Known rows, with every step that occurs:
Y-N: [-2.9 0.6 0.5 -4.0 3.4 -4.3 -0.5 -4.9 4.2 12.6 4.3 -5.6 20.3 2.0 1.1 10.5 -8.6 -3.8 -1.0]
Y-Z-H-M-C: [2.6 14.5 4.8 -4.3 16.2 -12.4 -2.3 9.7 13.6 6.9 16.4 4.3 2.3 2.4 34.1 1.3 6.3 3.3 -33.8]
M-C: [0.2 13.0 -11.7 -2.3 -11.2 -6.3 -4.6 -0.5 5.3 -8.2 4.9 1.1 15.0 -3.9 6.6 7.5 36.8 3.5 -20.5]
Z-C-U-Y: [0.0 5.4 8.3 0.6 14.3 2.7 17.4 5.8 7.6 -5.6 4.8 18.5 15.2 -5.1 31.2 10.7 32.3 8.2 -4.6]
C-U-Y-Z: [9.7 -21.8 1.7 -1.3 33.4 -20.7 3.2 13.8 9.6 -0.5 11.2 4.2 20.5 -3.7 22.9 7.2 -13.5 -0.2 -5.7]
H-M: [-1.0 16.8 10.1 4.1 5.6 -9.1 0.3 0.7 8.9 9.7 3.3 0.7 -14.0 3.7 16.5 3.1 10.4 2.8 10.1]
Z-H-M: [-5.3 11.4 15.2 0.2 14.8 -2.3 6.9 7.6 9.0 4.2 8.0 9.3 -20.7 2.0 26.1 -5.6 -6.4 1.2 -5.6]
N-Y: [2.3 3.9 -3.0 -1.2 13.7 4.2 -2.9 -1.9 13.0 3.2 7.4 -0.2 0.8 -0.9 -0.8 -12.9 9.7 -11.1 2.7]
M-C-Z-H: [2.9 11.7 -9.5 -2.1 -0.4 10.2 1.0 8.9 0.1 -11.3 7.9 16.8 20.4 -7.0 28.4 -2.4 -14.2 -0.4 -41.0]
C-U: [-0.7 -12.1 -6.0 5.2 7.4 1.2 7.3 6.6 3.1 -7.5 2.2 7.9 17.0 -2.9 14.7 11.2 -15.5 2.4 -4.0]
M-C-U-Y: [1.9 0.7 -13.1 -1.7 10.8 -23.9 4.8 11.7 16.3 -19.6 13.0 12.2 27.9 -11.1 29.5 14.1 45.3 4.3 -16.1]
U-Y: [2.4 0.5 3.9 -3.5 14.3 -17.7 1.2 6.6 7.7 -3.1 6.7 3.1 -2.8 -4.0 6.9 -5.0 26.5 -1.6 5.6]
H-M-Y-Z-C: [3.5 27.9 12.0 -8.5 5.0 -6.9 1.6 -10.1 15.8 24.0 8.7 3.5 -18.2 11.6 38.7 2.9 39.8 19.1 -2.4]
N-Y-Z-C-U: [7.3 -1.1 4.4 -0.1 25.9 20.9 7.9 -0.2 11.6 12.9 9.8 8.3 23.9 1.9 23.5 4.3 -3.3 -1.8 -16.3]
U-Y-Z: [10.6 -9.2 7.6 -6.1 27.1 -21.9 -4.2 7.6 7.1 7.4 8.9 -3.8 5.1 -0.6 8.4 -3.5 2.4 -2.8 -1.4]
Y-Z: [8.0 -9.3 3.4 -2.7 11.4 -2.6 -5.3 1.8 -0.6 11.0 3.3 -6.8 6.3 4.2 1.4 0.8 -21.7 -0.7 -7.0]
N-Y-U: [-0.9 4.1 -5.3 -5.8 19.5 -3.4 0.7 -0.8 10.1 2.0 11.7 -2.4 11.3 1.9 -9.9 1.0 0.7 -5.2 -9.3]
M-C-Z-Y: [-0.1 11.6 -1.5 -2.4 -20.5 17.5 -3.0 8.9 4.3 -7.9 -1.5 12.2 4.3 -9.1 26.9 -2.4 38.7 2.5 -14.3]
H-M-C-Z-Y: [-1.6 28.2 8.9 1.9 -12.6 8.7 -3.5 10.6 12.9 1.6 2.0 12.7 -9.6 -4.9 43.1 -0.2 49.0 5.7 -5.2]
U-Y-Z-H-M-C: [4.9 15.0 8.7 -8.1 31.0 -31.3 -0.9 15.5 21.9 3.8 22.7 7.5 -1.4 -2.6 41.6 -4.7 31.7 2.0 -27.9]
M-C-Z-Y-U: [-3.1 10.5 -3.3 -6.8 -15.0 10.7 -0.1 9.3 0.0 -10.4 2.4 9.8 16.4 -6.0 18.7 12.2 29.5 7.0 -23.2]
Y-Z-C-U: [4.7 -4.4 8.3 2.4 12.6 17.0 10.5 2.1 -2.1 8.8 2.2 8.1 21.6 3.2 25.3 19.0 -13.6 9.1 -18.7]

Rows:
[3.6 14.3 5.8 -3.9 12.1 -6.8 9.0 -4.1 18.0 16.2 10.9 11.3 -1.5 8.9 54.5 15.7 24.5 21.7 -7.5] -> H-M-Y-Z-C-U
[-8.7 14.4 1.3 -13.6 14.0 -24.2 8.6 1.1 15.0 -0.3 18.1 9.9 -19.8 6.7 30.4 2.8 11.0 16.5 -13.0] -> Z-H-M-Y-U
[2.6 1.1 16.5 -2.0 27.3 -5.8 1.7 9.9 8.0 14.8 11.5 2.3 -13.3 6.0 26.9 -5.2 -28.3 -0.1 -10.9] -> Y-Z-H-M
[0.8 19.4 1.9 -5.7 10.3 -5.3 3.2 3.6 14.8 5.1 12.2 19.0 -21.6 2.9 50.5 -13.6 -11.9 9.9 -8.1] -> C-Z-H-M-Y
[5.0 -10.6 15.1 -0.8 49.5 -23.5 10.2 22.0 18.5 4.0 19.8 14.4 2.5 -1.0 48.8 1.3 -18.5 0.7 -10.3] -> C-U-Y-Z-H-M
[4.1 -13.9 6.8 -6.0 21.3 4.5 1.5 8.6 -0.8 5.4 8.0 2.1 1.1 2.1 11.0 -7.4 -41.1 -2.9 -23.1] -> Y-Z-H
[-9.9 -2.8 12.7 -8.1 -6.7 8.6 2.1 1.7 6.9 9.4 -0.1 -0.8 1.0 -1.8 8.0 4.1 24.9 -2.5 9.4] -> Z-Y-N
[7.9 7.6 -0.7 0.7 30.3 -35.8 -0.7 14.6 24.6 1.8 19.5 5.7 22.1 -3.3 47.3 16.4 36.5 6.3 -16.1] -> H-M-C-U-Y-Z
[7.9 12.8 10.5 -4.9 18.9 20.7 -0.1 -5.9 9.6 20.3 7.5 -0.1 7.5 4.8 9.4 -6.9 11.0 -5.2 -13.3] -> N-Y-Z-C
[8.1 7.9 18.3 -5.9 19.5 -1.2 4.4 2.1 3.8 13.5 6.2 3.4 2.6 1.5 17.1 0.5 24.8 4.4 -8.2] -> U-Y-Z-C
[-1.5 20.2 -1.4 -6.0 1.6 -22.7 -1.7 -6.1 19.4 7.7 9.0 3.5 -25.9 6.3 30.4 -2.2 38.7 12.5 11.6] -> H-M-Y
[-1.9 19.5 2.6 -9.2 13.8 -9.9 3.2 -1.5 19.0 17.0 16.3 13.3 -1.2 4.9 50.0 -2.3 -20.1 5.6 -10.5] -> C-Z-H-M-Y-N
[2.3 3.2 -1.0 1.1 24.5 -11.9 5.4 15.0 16.2 -1.5 18.4 12.1 18.1 -0.8 48.4 13.7 -7.2 6.6 -35.9] -> Y-Z-H-M-C-U
[9.4 -8.2 -10.4 -3.7 24.9 -27.5 -1.0 13.5 15.1 -8.2 16.6 5.1 35.5 -7.3 31.0 14.5 22.6 4.2 -23.4] -> M-C-U-Y-Z
[-4.6 29.9 8.1 -2.3 -11.0 3.4 -3.4 4.2 17.3 13.9 6.2 7.6 12.7 -2.9 41.8 10.4 42.8 2.7 -6.9] -> H-M-C-Z-Y-N
[-2.7 5.6 -11.0 -13.7 -3.0 -19.2 -2.4 -12.2 15.4 10.0 10.2 -2.7 8.9 4.1 12.9 5.9 18.6 6.8 0.8] -> M-Y-N
[-3.2 5.1 9.2 -3.5 18.2 -2.2 17.3 0.5 11.7 6.4 8.9 12.4 34.0 -3.6 30.6 22.8 26.1 4.8 -6.4] -> Z-C-U-Y-N
[-8.5 16.8 2.4 -13.7 12.9 -21.3 5.1 -4.4 24.1 14.5 18.3 7.3 -9.7 6.2 38.8 -0.7 14.1 8.1 -5.1] -> Z-H-M-Y-N
[-0.8 1.7 -13.6 -5.6 14.0 -28.5 4.8 6.7 20.2 -7.2 17.8 6.7 49.1 -9.2 29.6 23.0 37.4 1.7 -18.0] -> M-C-U-Y-N
[6.4 10.3 0.7 -8.5 13.7 -26.2 -7.8 -3.9 19.0 18.9 12.5 -3.2 -18.0 10.2 30.2 -1.6 17.3 12.8 5.5] -> H-M-Y-Z
[0.0 -2.4 11.4 0.3 -10.0 23.7 0.5 9.6 -1.0 0.5 -6.1 10.7 -8.9 -5.2 19.5 -9.0 1.0 0.2 6.2] -> C-Z-Y
[-2.7 19.6 -3.6 -1.1 20.6 -37.1 5.4 7.9 29.1 2.4 20.6 7.4 34.0 -5.3 44.8 25.9 49.4 4.4 -10.0] -> H-M-C-U-Y-N
[-3.4 12.4 0.9 -0.8 26.2 -26.1 12.2 19.6 25.4 -15.6 21.5 21.9 8.8 -8.8 55.1 6.6 38.6 5.5 -23.8] -> Z-H-M-C-U-Y
